Each row comes from the steps of one walk. Every step used is in the known rows, and no mark comes twice. Write the walk behind each row, first mark first.
Known rows:
vanedod/pedudi/linel: -4 -17 18 2 -24 1 -5 19 -20 -19 -5 5 -8 0 25 8 -20 4 -3 -10 -4 -1 -26 11
 26 -8 -31 -4 20 -27 22 -1 0 -36 18 13 18 31 11 -29 22 11 -19 -29
dizapo/bogo: 10 -1 12 32 -7 4 -3 14 5 24 -55 -10 -2 11 9 4 -29 8 3 -7 -3 16 0 20 8
 -26 4 13 18 -23 40 -3 -3 -49 13 -11 20 15 -2 -21 18 0 -8 -31
rila/pedudi/bogo/ramik: 3 11 11 19 -9 -4 -13 9 -12 -18 -5 -31 -27 5 9 -6 3 25 -20 -11 12 16 -9
 16 5 -66 -17 4 -7 -20 -7 -36 -31 -53 21 -24 15 -15 9 -8 25 1 -2 -19
ligesat/rila/pedudi/bogo/ramik: 4 8 6 20 -5 -3 -8 8 -14 -8 16 -29 -34 3 -18 -10 9 15 -11 -11 4 27 -11 14
 -16 -49 -25 -2 5 -5 19 -36 2 -50 17 -14 7 0 18 -11 15 1 7 -21
pedudi/nevu: -10 2 15 16 4 20 -1 7 -15 11 -39 -12 4 2 5 3 -27 7 -11 -21 -14 0 -17 17
 26 -4 -15 14 -4 -11 34 -31 -5 -53 21 -33 20 -4 -3 -22 20 -3 -21 -17
bogo/pedudi/linel: -8 -13 7 10 0 5 -4 18 6 13 -13 13 16 4 36 0 -32 20 -5 -29 -10 2 -16 11
 16 -11 -31 9 19 -21 10 29 5 -46 20 13 15 4 16 -20 7 -2 -17 -28
dizapo/bogo/ramik/regur: 11 -8 10 27 -13 -2 -4 14 0 31 -87 -11 -10 16 2 -11 -28 3 1 -13 -16 8 -7
 20 -4 -50 8 5 12 -31 9 17 1 -63 6 -13 18 -6 -8 -14 4 14 -9 -23
regur/pedudi/linel: 0 -13 22 20 -18 0 -3 25 -5 -8 -3 -2 -4 6 29 -16 -7 9 -16 -9 3 13 -22 4
 20 -1 -22 -4 31 -25 8 4 -44 -34 11 4 14 31 8 -21 14 -12 0 -29
pirovuv/pedudi: -9 8 9 16 15 5 -9 14 14 19 -43 -4 18 -2 8 -2 -36 16 -4 -14 -10 7 5 22 -5
 -17 -24 15 8 -12 19 -10 10 -52 19 -23 14 -10 11 -10 4 -6 -14 -17
regur/pedudi/nevu/dizapo: -1 -13 26 22 -13 4 -1 21 -3 3 -29 -14 1 7 27 -3 -5 -3 -12 -10 1 12 -20
 12 21 4 -14 2 26 -28 10 -28 -39 -38 17 -19 20 0 -3 -19 13 -9 -12 -16
ferol/pirovuv/pedudi: -6 5 2 30 4 0 -4 12 16 23 -47 20 6 8 17 11 -17 11 4 -10 -1 21 0 20 3 -5
 -9 13 23 -18 38 0 4 -31 19 -12 19 12 6 -14 14 -19 1 -20
pirovuv/pedudi/linel: -11 0 11 14 8 11 -4 16 13 11 -35 11 23 -5 18 -3 -39 14 -5 -20 -10 5 -7
 15 5 -17 -28 11 12 -15 21 19 1 -47 18 -6 12 10 11 -15 8 -7 -14 -24
dizapo/pirovuv/pedudi/nevu: -12 5 8 33 12 9 2 13 14 27 -58 12 11 10 34 9 -21 5 2 -13 -2 20 4 22 18 5
 -12 16 17 -12 40 -12 8 -34 19 -19 20 -1 1 -16 20 -12 -9 -15
rila/ligesat: 7 0 11 21 -3 5 -5 6 -17 20 -7 -19 -14 -1 -24 -2 -13 -7 1 -11 -15 20 -12
 12 -17 -9 -17 2 24 -2 40 -24 9 -42 14 -11 14 7 11 -24 4 5 -7 -20
regur/pedudi/bogo: 0 -2 21 22 -10 -8 -7 21 -6 -11 -11 -25 -9 9 32 -13 12 15 -17 1 9 14 2 13
 11 -10 -19 1 16 -13 -6 -50 -43 -31 16 -23 15 -12 12 -17 12 -6 -3 -25
nevu/dizapo/bogo/ramik/vanedod: 19 -13 16 35 -20 -2 -7 24 9 25 -47 -2 2 8 0 11 -31 -17 6 -14 -7 13 -13
 23 -2 -41 7 3 33 -41 30 14 -30 -45 16 -11 24 -20 -7 -30 0 0 -9 -19
nevu/dizapo/pirovuv/pedudi: 7 -3 13 38 0 2 -4 24 20 24 -43 18 6 4 27 18 -19 -18 8 -4 -1 26 -3 20 12
 -8 -2 8 40 -32 44 0 -25 -22 22 -10 27 -3 -2 -20 10 -15 -5 -13
dizapo/pirovuv/pedudi/bogo: -8 10 6 36 12 1 -2 16 16 18 -47 8 5 9 40 8 -8 8 2 -4 4 23 17 23 11 -6
 -13 14 17 -8 30 -24 -2 -26 20 -20 19 -12 8 -16 18 -11 -4 -19
rila/pedudi/nevu/dizapo: 2 2 17 22 -8 10 -5 11 -7 -6 -8 -15 -18 2 9 9 -11 11 -15 -16 7 20 -28 14
 22 -41 -13 8 5 -31 21 -21 -31 -52 24 -17 21 13 -3 -10 33 -7 -8 -13
ferol/pirovuv/pedudi/bogo: -7 8 3 30 5 -2 -4 11 14 17 -46 14 6 9 26 12 -5 13 3 -6 2 20 10 23 4 -11
 -11 13 15 -12 29 -19 -1 -26 21 -19 18 -4 9 -14 16 -16 -1 -21
ferol/pirovuv: 2 2 3 34 -5 -1 -5 13 0 15 -30 16 -12 11 11 9 -9 8 1 -6 -1 22 -9 16 14 -2
 -1 8 25 -19 47 -7 -14 -27 18 -11 24 24 3 -21 19 -21 6 -23
ramik/regur/pedudi/linel: 1 -18 17 18 -12 -4 0 26 -10 3 -31 3 -27 12 21 -28 -1 11 -17 -3 -17 10
 -22 3 11 -20 -14 -6 24 -28 -12 15 -39 -45 7 -1 18 25 1 -4 5 2 4 -19
bogo/ferol/nevu/ligesat/rila: 10 23 -2 52 12 9 -4 25 -2 10 35 10 -22 10 -19 0 4 -4 -3 13 -1 27 0 27 14
 20 -8 8 23 8 76 -8 10 -18 23 -1 13 49 0 -10 24 -26 39 -19
rila/pedudi/bogo/ferol: 5 18 9 31 -5 -1 -8 11 -7 -18 10 -19 -27 8 16 3 13 28 -17 -1 17 26 -4 20
 22 -51 -10 11 -3 -11 15 -43 -26 -39 26 -15 18 10 10 -3 35 -5 11 -21
pedudi/bogo/ferol: 2 19 7 34 3 2 -4 13 -8 -3 -17 -11 -6 7 20 4 8 13 -8 3 1 13 13 26 26 -19
 -5 15 -3 5 30 -55 -13 -26 27 -25 21 -13 10 -13 21 -3 6 -25
bogo/ramik/vanedod: 2 -4 4 20 -15 -6 -14 16 -12 11 -16 -17 -6 9 -27 -18 -37 10 -12 -29 -17
 -5 -19 21 -15 -43 -13 0 9 -20 5 5 -17 -66 12 -27 15 -46 8 -33 -11 1 -5
 -14
vanedod/pedudi/bogo/ferol/pirovuv: -2 -1 12 17 -18 -9 -4 15 -15 -16 -17 -1 -12 9 33 19 12 7 2 4 7 9 0 26 28
 -9 -18 5 11 -12 22 -51 11 -21 25 -4 22 2 12 -20 27 11 -8 -25
ferol/nevu/ligesat/rila: 5 15 1 39 18 11 -11 28 -9 5 56 -5 -32 3 -30 -8 -3 -8 -7 11 -4 23 0 18
 -13 22 -30 -4 25 5 64 -4 -6 -23 19 -11 5 39 2 -21 19 -31 29 -18
rila/pedudi: 4 8 11 23 -7 0 -12 12 -8 -11 9 -19 -28 4 1 -3 -10 27 -17 -11 10 23 -19
 12 10 -46 -15 7 6 -25 17 -15 -27 -53 20 -12 18 24 7 -7 28 -9 3 -19
nevu/ligesat/rila/pedudi/bogo: 5 10 2 22 4 3 -10 19 -14 -1 78 -30 -35 -3 -28 -10 7 1 -10 5 5 32 -2 15
 -24 -20 -40 -7 11 4 40 -12 0 -40 20 -15 0 28 13 -13 18 -11 20 -16
ramik/vanedod: 0 -3 5 27 -10 -3 -9 23 -8 7 26 -10 -10 7 -21 -7 -31 18 -12 -20 -10 5 -12
 20 -7 -21 -17 5 17 -12 27 -6 -31 -52 18 -21 20 -24 15 -36 0 -10 3 -19

Which walk is each row?
10 19 4 60 10 7 -1 27 17 17 -21 29 -4 14 13 15 -3 -9 4 9 2 27 1 30 30 16
 7 15 33 -9 69 -7 -4 -9 25 1 25 31 -6 -9 25 -27 28 -16 -> bogo/ferol/nevu/dizapo/pirovuv/pedudi
-7 -1 3 28 -1 4 -1 14 15 19 -42 30 9 7 24 10 -19 10 3 -13 -2 19 -7 15 11
 -5 -12 10 26 -20 40 18 -3 -28 18 0 18 26 6 -17 17 -20 1 -25 -> ferol/pirovuv/pedudi/linel
-8 21 7 31 20 6 -5 16 16 10 -36 -1 15 4 21 4 -10 15 -4 -2 -1 11 21 30 7
 -14 -18 19 1 3 23 -35 8 -32 26 -23 13 -18 11 -6 14 -8 0 -19 -> pirovuv/pedudi/bogo/ferol/nevu
-10 -12 20 1 -15 6 -3 11 -22 -9 -28 -11 -4 2 19 13 -19 4 -3 -13 -7 -5
 -21 19 26 -1 -28 4 5 -22 20 -37 17 -47 21 -13 20 3 4 -26 24 15 -31 -19 -> vanedod/pedudi/nevu
6 8 10 50 12 7 -7 30 15 13 -19 22 -10 9 14 13 -11 -15 1 5 1 23 1 22 13
 17 -6 5 40 -20 56 -5 -30 -10 22 -7 23 16 -7 -21 20 -32 14 -16 -> ferol/nevu/dizapo/pirovuv/pedudi
2 16 -1 47 3 2 0 14 15 23 -38 27 5 14 14 13 -6 10 5 -1 1 25 0 28 26 1 7
 20 21 -8 58 -6 17 -23 24 -2 23 30 3 -6 21 -18 20 -20 -> bogo/ferol/pirovuv/pedudi
-7 3 2 27 3 -5 -4 11 11 21 -65 14 -1 12 23 3 -5 11 2 -8 -6 16 6 22 -3
 -25 -8 9 13 -16 12 -8 0 -34 17 -19 18 -14 6 -9 9 -8 -1 -17 -> ferol/pirovuv/pedudi/bogo/ramik/regur
-9 -2 16 18 8 14 -2 11 19 31 -82 -4 32 1 14 9 -40 -2 2 -24 -13 3 -4 26 1
 -26 -15 17 6 -24 18 -3 13 -57 19 -26 15 -28 -4 -15 5 3 -28 -12 -> pirovuv/pedudi/nevu/dizapo/bogo/ramik
-2 -18 24 8 -21 5 0 16 -12 -1 -43 -7 0 4 25 24 -19 -11 5 -11 -3 1 -21 21
 26 -8 -19 3 16 -33 26 -27 10 -42 21 -6 23 2 -3 -28 23 17 -32 -19 -> vanedod/pedudi/nevu/dizapo/bogo
10 -15 15 26 -20 -2 -1 18 1 25 -82 -7 -8 17 14 -15 -23 3 -2 -13 -12 9
 -13 15 1 -47 5 1 20 -35 1 28 -10 -58 3 -2 15 6 -7 -15 6 12 -6 -27 -> dizapo/bogo/ramik/regur/pedudi/linel
-9 -12 12 13 5 9 -2 14 8 25 -39 2 22 5 34 13 -30 7 -1 -30 -12 1 -14 20
 17 -5 -24 15 13 -24 12 -3 9 -50 25 -10 21 -27 6 -18 7 1 -30 -15 -> bogo/pedudi/nevu/dizapo
19 -14 17 32 -17 -1 -5 22 8 28 -71 0 -5 9 8 6 -25 -20 6 -8 -13 15 -13 20
 1 -43 11 2 30 -44 23 15 -27 -45 14 -10 25 -9 -12 -19 2 5 -10 -18 -> nevu/dizapo/bogo/ramik/regur
6 0 11 26 -6 7 0 10 -6 6 0 -18 -25 4 -15 5 -1 2 -3 -13 4 32 -22 15 -5
 -35 -17 2 16 -16 42 -20 6 -50 17 -6 11 22 6 -13 23 -2 2 -20 -> ligesat/rila/pedudi/nevu/dizapo/bogo
0 -6 19 21 -18 -13 -10 22 -7 -9 -11 -29 -8 12 20 -19 6 14 -18 -8 5 7 -3
 16 -2 -24 -20 -3 15 -16 -20 -39 -43 -41 14 -25 13 -38 13 -23 2 -2 -3
 -21 -> regur/pedudi/bogo/ramik/vanedod
-2 4 8 19 -8 -6 -11 14 -15 -3 -15 -27 -7 7 0 -11 -10 13 -14 -17 -8 -2 4
 23 -6 -46 -17 3 -6 -5 -5 -40 -28 -49 19 -38 15 -63 14 -30 0 5 -9 -20 -> pedudi/bogo/ramik/vanedod
2 -13 16 20 -8 -8 -3 24 -10 8 -37 -7 -31 13 14 -27 0 12 -16 1 -17 12 -14
 8 3 -19 -10 -3 21 -26 -13 -4 -33 -49 8 -13 19 11 1 -2 1 3 3 -13 -> ramik/regur/pedudi
14 -14 16 32 -9 1 -4 23 19 30 -50 5 11 7 25 19 -27 -13 10 -11 -3 18 -7
 22 8 -25 1 9 36 -40 32 11 -16 -37 20 0 25 -6 -2 -21 7 -1 -15 -23 -> nevu/dizapo/bogo/pedudi
11 25 -2 53 10 8 -5 24 -1 4 44 6 -29 11 -19 0 9 1 -6 13 6 32 -4 26 15 9
 -10 7 21 5 71 -7 6 -20 24 2 12 54 0 -6 31 -26 42 -18 -> bogo/ferol/nevu/ligesat/rila/pedudi
2 -15 13 13 -17 -7 -8 18 -14 9 -57 -7 -18 12 4 -31 -16 5 -16 -17 -22 -1
 -26 9 -4 -42 -11 -8 13 -31 -23 18 -23 -61 4 -13 14 -11 -1 -11 -8 9 -5
 -15 -> bogo/ramik/regur/pedudi/linel
9 24 -1 52 12 10 -6 26 -1 9 27 11 -17 11 -11 1 -2 -1 -5 13 -1 23 0 28 22
 20 -5 11 20 4 71 -6 1 -18 25 -4 16 46 -4 -10 26 -27 36 -19 -> bogo/ferol/nevu/ligesat
9 18 11 39 -3 0 -8 17 -2 -18 14 -11 -30 8 16 8 17 17 -15 4 19 29 -5 22
 23 -43 -7 9 6 -15 22 -39 -37 -29 28 -11 20 13 4 -4 37 -12 17 -19 -> rila/pedudi/bogo/ferol/nevu/dizapo
-12 1 16 16 13 16 -2 13 15 24 -60 -1 29 -3 15 9 -36 0 -2 -21 -12 5 -4 23
 6 -13 -21 17 7 -19 23 -13 6 -50 23 -28 16 -21 0 -14 8 -3 -26 -11 -> pirovuv/pedudi/nevu/dizapo
2 -7 21 26 -5 19 3 13 -1 23 -61 -5 10 4 15 18 -27 -13 0 -17 -10 8 -17 20
 26 -13 -1 13 12 -27 43 -16 -15 -45 22 -23 24 -4 -13 -25 20 -1 -23 -18 -> pedudi/nevu/dizapo/bogo
-1 5 8 20 -1 7 -2 7 -13 -1 14 -22 -29 2 -22 -4 0 12 -10 -15 1 27 -23 12
 -5 -29 -25 2 7 -7 37 -29 9 -53 17 -12 9 22 12 -12 22 -4 3 -18 -> ligesat/rila/pedudi/nevu
-18 6 12 13 17 16 -2 9 10 21 -58 -6 26 -2 12 3 -38 13 -5 -22 -13 1 -2 23
 6 -10 -25 19 -3 -10 20 -18 18 -57 21 -31 13 -17 4 -12 10 -2 -25 -13 -> pirovuv/pedudi/nevu
-8 3 8 17 8 21 0 12 -18 15 19 -21 -8 -2 -19 -3 -16 -6 -8 -11 -12 12 -14
 17 2 7 -32 4 1 2 50 -18 12 -49 21 -28 6 13 0 -22 18 -7 -6 -13 -> pedudi/nevu/ligesat/rila
-3 -10 11 15 -22 -11 -8 24 -16 -13 30 -16 -13 7 -1 3 -14 15 -8 -13 -2 -1
 -7 25 -2 -23 -29 0 12 -12 9 -31 -19 -44 21 -16 19 -37 20 -39 7 8 -9 -20 -> ramik/vanedod/pedudi/bogo
-2 -13 10 16 -22 -10 -8 25 -14 -7 28 -10 -13 7 -11 1 -26 14 -6 -17 -6 -1
 -17 23 -4 -17 -27 -1 20 -19 18 -13 -13 -49 18 -10 20 -22 18 -39 5 5 -7
 -18 -> ramik/vanedod/pedudi
4 -3 19 32 -6 19 5 14 2 25 -59 0 11 7 15 20 -23 -14 2 -14 -8 11 -16 23
 33 -10 5 16 13 -24 49 -16 -9 -41 23 -18 25 2 -14 -21 23 -2 -17 -18 -> pedudi/nevu/dizapo/bogo/ferol
-11 8 8 15 8 -1 -10 13 10 11 -42 -16 19 1 9 -7 -25 18 -7 -20 -8 -1 13 27
 -16 -41 -27 12 -4 -6 -7 -24 1 -54 20 -34 10 -59 16 -17 -4 4 -16 -16 -> pirovuv/pedudi/bogo/ramik/vanedod
-1 -15 8 10 -27 -8 -11 19 -17 -2 -10 -10 -7 8 -14 -11 -35 6 -9 -29 -15
 -10 -27 19 -8 -41 -22 -6 13 -27 0 13 -9 -62 12 -10 14 -34 10 -37 -6 11
 -12 -19 -> bogo/ramik/vanedod/pedudi/linel
-11 6 6 33 14 10 1 16 14 28 -36 10 8 8 28 7 -19 0 2 -9 -1 22 5 22 12 9
 -18 13 19 -9 45 -4 10 -32 19 -18 16 6 0 -16 21 -15 -4 -13 -> dizapo/pirovuv/pedudi/nevu/ligesat
-2 -20 23 6 -23 3 -2 14 -14 0 -54 -9 1 5 22 20 -21 -12 4 -15 -6 -3 -23
 22 22 -16 -18 2 14 -36 18 -22 13 -47 19 -8 22 -8 -4 -28 19 21 -34 -18 -> vanedod/pedudi/nevu/dizapo/bogo/ramik
-3 -14 18 18 -6 -1 2 21 -13 11 -47 -8 -25 13 17 -24 -1 11 -17 -4 -20 8
 -18 9 11 -15 -12 -1 13 -24 -13 -10 -28 -52 9 -18 19 6 -3 -2 6 5 -4 -11 -> ramik/regur/pedudi/nevu
18 -3 13 48 -10 2 1 22 25 32 -61 19 10 10 20 26 -17 -17 15 -1 2 28 -2 27
 16 -20 16 13 39 -35 55 10 -11 -24 21 1 27 15 -9 -16 16 -9 3 -22 -> nevu/dizapo/bogo/ferol/pirovuv/pedudi
8 2 12 44 1 1 -1 24 21 21 -43 19 8 7 35 21 -6 -17 8 1 3 28 4 25 19 -9 2
 11 34 -24 45 -13 -23 -14 25 -10 27 -6 -1 -17 14 -13 1 -15 -> nevu/dizapo/pirovuv/pedudi/bogo/ferol
3 -3 14 32 -3 -7 0 27 -8 3 -31 -3 -34 18 22 -23 20 11 -16 11 -10 15 -2
 15 12 -14 -7 -1 16 -14 -10 -23 -35 -33 12 -13 19 7 1 2 10 -1 16 -15 -> ramik/regur/pedudi/bogo/ferol/nevu
-1 3 9 15 -3 -4 -9 12 -17 1 -49 -22 -16 8 10 -17 -1 10 -14 -8 -15 -1 4
 19 -1 -50 -12 2 -10 -9 -16 -37 -23 -50 16 -37 16 -47 7 -14 1 12 -10 -18 -> pedudi/bogo/ramik/regur
-1 16 1 45 4 7 4 12 13 25 -45 26 9 14 16 15 -7 8 5 -5 -1 22 -3 29 30 4 6
 22 16 -7 58 -10 21 -25 24 -6 23 26 -1 -7 24 -16 14 -19 -> bogo/ferol/pirovuv/pedudi/nevu
-9 -1 17 20 11 16 0 13 20 30 -73 -1 30 -1 19 13 -38 0 3 -20 -10 7 -1 25
 6 -16 -16 19 8 -21 26 -7 10 -52 22 -24 16 -18 -3 -14 10 -1 -26 -14 -> pirovuv/pedudi/nevu/dizapo/bogo
15 12 7 54 -1 7 0 20 11 25 -47 7 -6 19 8 10 -15 3 6 4 2 23 4 29 23 -8 15
 17 23 -14 63 -1 6 -31 17 1 21 36 -8 -14 28 -11 17 -30 -> dizapo/bogo/ferol/nevu
2 -11 18 26 -12 15 2 15 -2 25 -55 -8 10 7 3 13 -32 -12 -1 -24 -12 3 -21
 23 16 -24 -1 9 12 -29 33 -7 -17 -53 19 -25 22 -26 -12 -31 11 2 -22 -15 -> pedudi/nevu/dizapo/bogo/ramik/vanedod
-1 -6 6 26 -24 -12 -4 24 -11 -8 26 -2 -13 13 3 10 -4 14 -3 -10 2 6 -7 28
 6 -17 -19 2 17 -11 21 -28 -11 -33 23 -8 21 -25 18 -36 12 3 3 -21 -> ramik/vanedod/pedudi/bogo/ferol/pirovuv
-7 3 15 26 11 16 2 13 22 31 -72 4 32 2 19 15 -34 -1 4 -17 -9 10 -1 28 12
 -14 -10 21 9 -18 33 -7 16 -47 23 -20 18 -11 -4 -10 13 -1 -19 -14 -> pirovuv/pedudi/nevu/dizapo/bogo/ferol
-16 6 10 13 19 18 -4 13 9 24 -26 -11 22 -4 4 0 -35 7 -5 -16 -12 5 2 23
 -3 -4 -35 15 -2 -5 26 -7 20 -54 22 -31 7 -8 3 -12 10 -6 -18 -11 -> pirovuv/pedudi/nevu/ligesat
-3 -5 18 30 -1 18 3 14 -2 19 -48 5 5 5 22 17 -19 -15 -2 -15 -8 13 -18 18
 32 1 -4 11 17 -24 47 -21 -20 -34 23 -24 26 -4 -11 -26 21 -9 -18 -13 -> pedudi/nevu/dizapo/pirovuv
5 4 11 49 9 10 -5 32 15 10 -15 30 -8 8 19 13 -12 -17 1 3 1 22 -5 19 18
 17 -8 3 42 -21 59 8 -35 -8 21 1 22 25 -7 -23 22 -32 14 -19 -> ferol/nevu/dizapo/pirovuv/pedudi/linel
13 18 6 56 6 8 -4 26 6 10 -7 20 -11 12 2 11 -3 -8 -1 9 -1 22 -6 28 32 12
 8 13 29 -10 68 -13 -13 -13 26 -1 25 33 -6 -12 24 -24 27 -19 -> bogo/ferol/nevu/dizapo
-1 -12 25 28 -13 3 1 22 1 7 -33 -7 0 11 35 0 -1 -6 -9 -8 5 18 -18 13 25
 10 -11 2 31 -28 16 -26 -38 -31 16 -15 21 4 -4 -20 16 -12 -9 -16 -> regur/pedudi/nevu/dizapo/pirovuv
5 18 2 39 16 8 -11 27 -9 -6 66 -12 -40 4 -23 -6 10 -3 -11 13 5 28 3 19
 -11 7 -33 -5 18 6 53 -16 -14 -22 21 -12 3 34 5 -16 26 -29 30 -18 -> ferol/nevu/ligesat/rila/pedudi/bogo
8 23 2 52 10 8 -4 22 1 8 -4 15 -13 13 -2 4 -4 6 -5 7 -2 19 -2 27 31 14 4
 15 20 -1 66 -17 -3 -20 24 -4 22 37 -2 -10 26 -23 28 -21 -> bogo/ferol/nevu
3 18 4 40 0 -1 -2 13 -4 2 -22 2 -8 12 25 10 16 11 -4 5 5 20 12 27 29 -14
 1 15 4 3 36 -50 -13 -17 27 -20 23 -4 9 -14 25 -9 11 -26 -> pedudi/bogo/ferol/pirovuv
